What can hang from each mark
D: M
C: M
V: P
E: Y
M: N V X Y
Y: E M
P: J Q
W: X
X: M

Every row comes from one small tree of marks. The marks that hang from a mark follow it in brackets, in alphabetical order. Every link used is in the known rows. Which tree was each row made from?
Known rows
M(N V X): [ 1.87, -1.12, -1.80,  0.61,  0.31,  3.65, -4.62,  0.09,  0.13,  0.55,
 -2.32, -0.53,  0.21, -1.96,  1.73, -2.16, -0.04, -2.61,  0.40, -0.45]
C(M): [ 1.18,  0.43, -1.05, -1.41,  2.25,  1.44, -2.08, -0.13,  2.59,  1.80,
 -2.49,  0.63,  0.29,  0.21, -1.43, -1.19, -0.37, -2.86,  1.54, -1.23]
X(M(N Y)): [ 0.49, -1.59, -3.99,  0.84,  0.81,  2.13, -3.79, -1.31,  1.98, -0.11,
 -2.52, -1.08,  0.35, -2.12,  1.06, -1.09,  0.64, -5.05,  1.68, -0.47]
C(M(N V(P(J)) X Y)): [ 1.89, -1.51, -3.33,  1.68, -0.62,  5.12, -4.13,  1.29,  0.05, -2.02,
 -3.07, -2.61,  2.35, -6.13, -0.80, -2.35, -1.58, -3.52, -0.38, -3.06]
W(X(M(N Y(E)))): [ 4.94, -0.15, -4.83,  2.44,  0.07,  3.92, -3.49, -1.56,  2.26,  1.92,
 -4.50, -1.65,  1.10, -3.84,  0.09, -2.27,  0.61, -4.37,  1.87, -2.52]
Y(E M): [ 5.68,  3.33, -2.66, -0.28,  1.32,  2.26, -2.58, -0.51,  2.62,  2.93,
 -3.63, -0.08,  1.32, -0.98, -0.12, -1.72,  0.32, -3.78,  2.29, -1.51]
W(X(M(Y))): [ 2.82, -0.81, -4.17,  1.64,  0.41,  2.41, -3.73, -0.85,  2.34,  2.58,
 -4.29, -2.24,  0.06, -2.15,  0.00, -0.62,  1.01, -3.15,  1.32, -1.32]
D(M(N V X Y(E))): [ 6.34, -0.74, -2.35,  1.23, -1.16,  4.38, -4.62, -0.51,  1.13,  0.50,
 -3.25, -1.48,  1.01, -4.45,  1.00, -2.03,  1.14, -3.73,  2.36, -0.77]
Y(E M(V X)): [ 7.30,  3.33, -2.54,  1.16,  0.25,  3.80, -3.68,  0.24,  1.42,  2.39,
 -4.31, -1.38,  1.78, -2.56,  0.01, -2.64,  0.01, -4.35,  1.14, -1.64]
C(M(N X)): [ 1.31, -1.37, -2.28, -0.15,  2.12,  3.30, -3.30, -0.78,  1.27,  0.81,
 -2.38, -0.24,  1.28, -1.82, -0.47, -1.87, -0.47, -3.08,  0.57, -1.41]
D(M(V)): [ 3.73,  0.15,  0.14, -0.93, -0.13,  1.92, -3.32,  0.28,  1.30,  1.86,
 -2.53, -1.03, -1.24,  0.04,  0.10, -0.85,  0.37, -1.55,  2.67, -0.05]
W(X): [ 2.49, -0.33, -2.24,  0.17,  0.97,  2.29, -3.34, -0.16,  1.83,  3.89,
 -3.67, -0.44, -0.68, -0.42,  0.38, -0.83,  0.74,  0.05,  1.32, -1.21]
D(M(N X Y)): [ 2.74, -3.26, -2.80,  0.24,  0.04,  3.21, -4.84, -1.08,  1.31,  0.86,
 -2.42, -1.53,  0.21, -3.35,  1.64, -0.19,  1.79, -2.41,  2.06,  0.21]
Y(E M(V(P(J Q)) X)): [ 8.14,  4.03, -2.67,  1.33, -1.46,  5.42, -4.63,  1.63,  0.39,  0.71,
 -6.63, -2.91,  3.13, -6.69, -0.21, -2.11, -1.37, -4.65, -0.75, -2.83]
C(M(N V(P(J)) Y(E))): [ 3.68,  0.89, -2.81,  1.26, -0.70,  4.74, -2.61,  1.07,  1.17, -1.71,
 -3.31, -1.15,  2.67, -5.77, -1.60, -3.36, -1.74, -4.44,  1.09, -3.76]
X(M(N V Y(E))): [ 4.04,  0.77, -3.32,  1.86, -0.38,  3.40, -3.58, -0.76,  1.76, -0.28,
 -3.25, -0.79,  1.15, -3.20,  0.44, -3.08,  0.12, -6.53,  1.86, -1.38]
E(Y(M(N V X))): [ 3.39, -0.79, -4.22,  2.11, -0.10,  3.36, -4.51,  0.12,  1.73,  0.40,
 -2.29, -0.89,  1.00, -3.79,  1.41, -1.12,  0.34, -4.85,  1.18, -1.77]
Y(E M(N V(P))): [ 6.11,  3.22, -2.10,  1.95, -0.64,  4.55, -2.72,  0.15, -0.11,  0.77,
 -3.32, -2.32,  0.76, -3.05,  0.79, -3.58, -2.18, -4.72,  1.48, -3.38]
V(P): [ 1.13,  0.95, -1.05, -0.94,  0.56,  2.54, -3.26,  0.45,  0.71,  1.94,
 -3.36, -1.36, -0.86, -0.48,  1.26, -1.08, -0.71, -2.03,  1.01, -0.84]

Write each row's tree
[ 4.56,  0.50, -3.01,  2.05, -1.46,  5.34, -4.55,  0.28, -0.09, -0.20,
 -3.97, -2.07,  1.16, -5.32,  2.03, -3.05, -0.53, -4.64,  0.31, -1.97] : M(N V(P) X Y(E))
[ 1.81, -1.54, -2.75,  1.85, -1.13,  4.58, -4.84,  0.46, -0.66, -0.66,
 -2.92, -2.50,  0.07, -4.42,  2.47, -2.25, -0.41, -3.56, -0.16, -1.61] : M(N V(P) X Y)
[ 6.57,  1.98, -3.02,  1.93,  0.21,  4.57, -3.84, -0.37,  0.76,  1.33,
 -3.26, -1.31,  2.08, -3.36,  0.67, -3.15, -0.52, -4.51,  1.12, -2.09] : Y(E M(N V X))
[ 3.89,  0.01, -2.86,  1.80,  0.43,  3.77, -4.17, -0.19,  0.09,  0.81,
 -2.34, -1.77,  0.95, -2.53,  1.17, -2.14, -0.52, -3.57,  0.61, -1.56] : Y(M(N V X))
[ 6.40,  3.89, -1.95,  0.66,  0.33,  2.51, -2.53,  0.19,  1.92,  2.22,
 -3.44, -0.39,  1.12, -1.22, -0.35, -2.53, -0.34, -4.19,  2.10, -2.01] : Y(E M(V))
[ 5.26,  1.73, -2.56,  2.32, -2.04,  4.58, -4.06, -0.22,  0.61, -1.08,
 -5.49, -2.59,  0.89, -5.97,  0.93, -3.17, -1.39, -7.98,  0.33, -2.56] : X(M(N V(P(Q)) Y(E)))
[ 1.16, -0.93, -2.64,  1.26, -0.60,  3.79, -3.16,  1.32,  0.68, -2.25,
 -2.28, -1.54,  1.57, -4.89, -1.05, -2.27, -1.71, -3.42,  0.55, -3.20] : C(M(N V(P(J)) Y))
[ 5.88,  3.10, -2.01,  1.52, -2.01,  3.86, -3.77,  0.33,  1.17,  0.01,
 -6.46, -2.61,  0.88, -5.14,  0.27, -2.43, -0.95, -7.85,  0.29, -1.89] : X(M(V(P(Q)) Y(E)))
[ 3.85,  0.04, -3.78,  2.45, -1.00,  4.60, -4.47,  0.62,  0.22,  0.05,
 -3.01, -2.97,  0.59, -4.66,  1.82, -1.60, -1.12, -5.11,  0.46, -2.94] : E(Y(M(N V(P) X)))
[ 6.69,  2.57, -3.65,  2.08, -0.84,  6.04, -4.29,  1.12, -0.41, -0.17,
 -4.22, -3.18,  2.96, -5.65,  0.34, -3.15, -1.69, -3.60,  0.35, -3.27] : Y(E M(N V(P(J)) X))
[ 7.29,  1.36, -1.51,  0.99, -1.89,  4.77, -4.44,  0.56,  0.30,  1.33,
 -4.91, -3.59,  0.49, -4.71,  0.84, -1.86,  0.30, -3.81,  1.72, -1.46] : D(M(V(P) X Y(E)))
[ 2.22, -0.96, -2.66,  0.54, -0.41,  2.55, -4.75,  0.57,  1.36,  0.78,
 -3.01, -0.58,  0.34, -2.84,  1.39, -1.18,  1.31, -3.19,  0.47, -0.08] : M(V X Y)
[ 4.35,  1.61, -3.07,  2.21, -1.30,  4.46, -3.54, -0.18,  0.48, -0.73,
 -4.06, -2.89,  0.69, -4.02,  0.86, -3.45, -1.20, -6.87,  1.29, -2.42] : X(M(N V(P) Y(E)))
[ 4.01,  1.54, -2.14,  0.33, -0.51,  2.24, -3.24,  0.43,  2.58,  1.06,
 -3.40,  0.85,  0.67, -2.29,  0.54, -2.34,  0.98, -4.10,  1.85, -0.92] : M(V Y(E))
[ 4.08,  1.32, -3.95,  1.82, -1.46,  4.93, -3.96,  0.75,  0.61, -1.66,
 -4.21, -2.75,  2.28, -5.72, -0.06, -3.06, -1.16, -5.71,  1.24, -2.66] : X(M(N V(P(J)) Y(E)))
[ 4.14,  0.59, -3.77,  1.25,  0.01,  2.66, -4.41,  0.73,  2.24,  1.45,
 -3.15, -1.03,  0.79, -3.11,  0.73, -0.50,  0.68, -4.65,  1.14, -1.39] : E(Y(M(V X)))
[ 7.73,  2.97, -2.24,  2.39, -1.41,  5.65, -4.36,  0.17, -0.46,  0.49,
 -5.61, -3.09,  1.65, -5.95,  1.21, -3.11, -1.94, -5.89, -0.53, -3.17] : Y(E M(N V(P(Q)) X))
[ 4.28, -0.26, -3.29,  1.46, -0.66,  4.20, -4.58, -0.28,  1.23,  0.19,
 -3.18, -0.11,  1.63, -4.30,  1.52, -2.92,  0.76, -4.33,  1.04, -1.07] : M(N V X Y(E))
[ 3.20, -0.38, -3.57,  0.90,  1.37,  3.45, -4.19, -0.93,  0.84,  1.50,
 -2.52, -1.54,  1.08, -2.27,  1.44, -1.21,  0.22, -3.24,  0.90, -1.22] : Y(M(N X))
[ 3.97,  0.71, -2.34,  1.72,  0.03,  3.08, -3.57,  0.04,  0.99,  2.69,
 -4.21, -2.48, -0.56, -0.90, -0.49, -1.78, -0.35, -2.87,  1.00, -1.70] : W(X(M(V)))
[ 2.87,  0.52, -3.18,  1.96, -0.93,  3.37, -3.31,  0.53,  0.98, -0.07,
 -2.32, -1.91, -0.34, -3.44,  1.42, -1.56, -1.50, -5.04,  1.45, -3.13] : E(Y(M(N V(P))))
[ 2.29,  0.92, -2.52,  1.41, -1.03,  2.99, -3.57,  0.50,  0.35,  0.01,
 -3.88, -3.60, -0.43, -2.36,  0.82, -1.78, -0.86, -5.61,  0.83, -1.35] : X(M(V(P) Y))
[ 4.54,  0.21, -3.37,  2.57, -1.64,  4.63, -4.85,  0.51,  0.44, -0.28,
 -4.51, -2.60,  0.65, -6.44,  1.88, -1.21, -1.27, -6.29, -0.50, -2.78] : E(Y(M(N V(P(Q)) X)))
